Each row was made from one small tree. The marks that hang from a mark follow it in brackets, in the order of their numbers. Every link used is in the known rows. Write each row's tree.
Known rows:
K_438[K_162[K_99] K_337 K_540[K_186[K_87]]]: 26.8 0.1 4.8 -14.6 -21.9 10.6 -0.3 6.9 8.7 31.8 9.6 -16.8 -22.4 38.4
 -3.7 1.2 0.8
K_540[K_186[K_87] K_438[K_337]]: -1.6 -7.8 -6.1 -10.2 -4.8 7.8 16.8 -4.0 11.2 -8.3 1.9 -8.6 6.8 -0.8
 -14.5 5.4 3.6
K_186[K_87[K_540[K_438[K_162[K_99] K_337]]]]: -12.7 9.2 7.8 -4.9 -20.1 4.8 -27.4 1.4 5.0 25.3 -5.7 -14.8 -6.2 19.0 7.3
 -7.3 -13.1
K_441[K_337]: -14.5 6.8 11.6 8.8 10.9 2.3 -5.7 -17.0 -7.2 -57.6 -2.8 9.2 10.6 -24.9
 28.3 -8.8 7.4
K_186[K_540]: -15.0 8.4 -5.5 15.2 10.6 -5.7 19.5 9.0 0.9 -41.7 -0.9 7.2 15.7 -19.8
 22.0 6.2 0.4
K_438[K_162[K_99] K_540[K_186]]: 6.5 -0.2 0.7 -1.7 0.2 11.8 -3.2 -1.1 -6.9 19.3 1.8 -2.3 -5.9 10.2 -4.9
 -1.8 -4.9
K_540[K_186]: -9.3 -0.1 -10.0 8.3 13.7 6.0 0.5 -1.0 -2.5 -30.6 1.6 5.3 23.4 -16.7 3.6
 -3.0 -1.3
K_438[K_162[K_99] K_337 K_540]: 9.9 3.1 9.4 1.8 2.0 -0.7 -10.9 6.3 -0.5 28.9 -4.6 -3.7 -16.4 22.5 6.2
 -5.5 0.1
K_186[K_87 K_540[K_438[K_162[K_99] K_337]]]: 5.5 6.9 9.8 -7.7 -12.3 6.9 28.9 11.7 13.0 22.9 -1.3 -16.8 -14.7 17.8
 12.2 7.6 -0.3
K_438[K_337]: -5.3 1.5 -1.0 12.2 14.9 -7.0 -7.4 5.7 3.7 -21.3 -2.9 3.5 11.3 -5.1 13.3
 -7.3 2.8
K_87[K_186 K_540]: -28.0 6.0 -8.4 22.9 -6.2 -14.1 -58.0 -9.2 -22.1 -45.3 5.3 12.5 18.5
 -21.0 20.2 -18.6 -21.6
K_400[K_337 K_441]: -9.8 10.5 -22.4 11.9 -1.8 -7.2 -1.5 23.9 -26.5 -12.8 -5.0 12.0 19.9
 -17.1 16.4 -1.2 9.6
K_87[K_186[K_540[K_438[K_162 K_337]]]]: 16.0 -9.3 1.5 0.7 2.1 -19.4 2.4 -7.3 -6.0 5.6 8.6 6.3 -11.6 -5.4 -6.2
 0.3 3.1
K_87[K_186 K_540[K_438[K_162 K_337]]]: -3.1 -6.6 -0.7 3.7 -2.5 -21.0 -50.6 -17.3 -14.5 8.1 3.2 8.9 -4.2 -5.0
 -11.6 -13.8 -10.2
K_540[K_186[K_87] K_438[K_162 K_337]]: 24.4 -8.4 2.1 -15.3 -2.0 4.5 7.0 -4.0 14.1 18.9 6.2 -6.1 -6.3 12.6 -19.2
 3.1 7.9
K_400[K_441]: -15.9 6.5 -9.8 18.7 9.4 4.3 -2.5 12.1 -14.7 -22.5 -6.0 15.3 27.9 -19.6
 17.7 -4.4 4.0
K_438[K_162 K_337 K_540[K_186]]: 28.6 -10.0 -1.9 -9.5 4.2 -7.5 -0.9 -3.5 2.4 20.7 8.6 1.8 -14.6 17.0
 -26.5 4.6 11.4
K_87[K_540[K_438]]: -43.6 2.7 -7.1 12.0 8.3 -3.8 -21.0 -11.0 -9.2 -30.7 -15.4 10.2 25.0
 -30.2 -2.3 -4.1 -11.8

Which tree is each row?
-4.8 2.5 6.7 -2.6 5.6 -0.3 27.5 4.7 4.3 27.2 -6.8 -9.5 -9.3 5.1 1.5 4.3
 1.2 : K_186[K_540[K_438[K_162[K_99] K_337]]]
9.3 3.1 7.2 -2.7 -2.8 2.4 25.0 5.8 10.6 -9.8 2.2 4.7 -2.3 -6.7 10.1 10.5
 5.2 : K_186[K_87 K_540[K_438[K_162]]]
12.4 -2.0 4.6 -14.7 -9.7 17.8 8.1 0.0 9.9 35.8 2.3 -18.4 -9.2 18.6 -6.2
 -2.0 -3.4 : K_540[K_186[K_87] K_438[K_162[K_99] K_337]]
-0.2 -0.3 2.5 3.0 16.2 -3.7 24.7 -0.1 1.3 -4.7 -4.3 10.3 2.8 -18.9 0.1
 8.7 6.0 : K_186[K_540[K_438[K_162]]]
22.9 -3.7 6.3 1.2 8.8 -13.5 -10.8 2.1 3.5 12.0 -0.2 8.8 -14.0 13.6 -5.1
 0.0 11.0 : K_438[K_162 K_337 K_540]
-35.3 7.0 -2.8 6.7 -11.1 2.2 -19.2 -3.9 0.0 -34.6 -8.3 4.2 18.1 -17.0
 9.0 -0.6 -12.3 : K_186[K_87[K_540[K_438]]]
18.1 0.5 7.3 -9.7 -7.0 -5.4 25.5 6.7 16.7 7.0 3.9 -2.9 -14.6 8.4 1.0
 12.1 10.4 : K_186[K_87 K_540[K_438[K_162 K_337]]]
3.0 -2.8 4.7 2.5 -4.0 -6.6 2.9 -2.7 -8.9 20.2 3.4 -5.6 -12.5 2.1 4.4
 -3.8 -8.5 : K_87[K_186[K_540[K_438[K_162[K_99] K_337]]]]
13.0 -5.7 -7.3 -9.7 -17.1 0.4 10.4 2.9 10.2 -11.8 9.0 -7.0 -8.8 15.8
 -12.1 8.9 6.9 : K_438[K_337 K_540[K_186[K_87]]]
-5.9 -2.4 1.2 -3.3 13.0 18.8 4.8 -7.0 -5.0 22.0 -5.0 -5.0 10.2 -8.0 -7.2
 -5.6 -7.9 : K_540[K_186 K_438[K_162[K_99]]]
-16.4 -2.4 -4.6 2.4 10.3 -9.4 36.0 1.3 5.4 -16.7 -8.1 0.5 4.6 -17.0 -6.1
 12.7 7.6 : K_186[K_540[K_438[K_337]]]
-1.6 -6.7 -6.6 -11.9 2.1 -10.1 -18.1 -15.7 -2.2 20.1 1.1 -1.9 -0.1 -1.7
 -36.1 -0.7 -0.7 : K_87[K_540[K_186 K_438[K_162 K_337]]]
1.8 -1.3 -8.0 -3.0 -14.0 9.0 7.1 1.9 4.1 -27.9 6.1 0.8 2.4 2.0 -1.4 8.2
 1.6 : K_438[K_540[K_186[K_87]]]
14.8 -5.2 1.8 -9.4 0.9 14.1 7.9 -5.0 8.9 3.1 4.9 1.8 4.5 -2.1 -8.0 1.4
 2.9 : K_540[K_186[K_87] K_438[K_162]]
17.0 -3.5 1.6 -8.3 -2.9 4.1 -1.7 2.6 -0.5 36.3 2.6 -10.3 -15.9 24.7
 -14.7 -0.3 0.5 : K_438[K_162[K_99] K_337 K_540[K_186]]
-0.1 6.3 9.1 8.4 5.2 7.2 -11.0 4.4 -7.3 11.1 -6.9 5.2 -4.7 7.8 16.1 -6.8
 -6.0 : K_438[K_162[K_99] K_540]
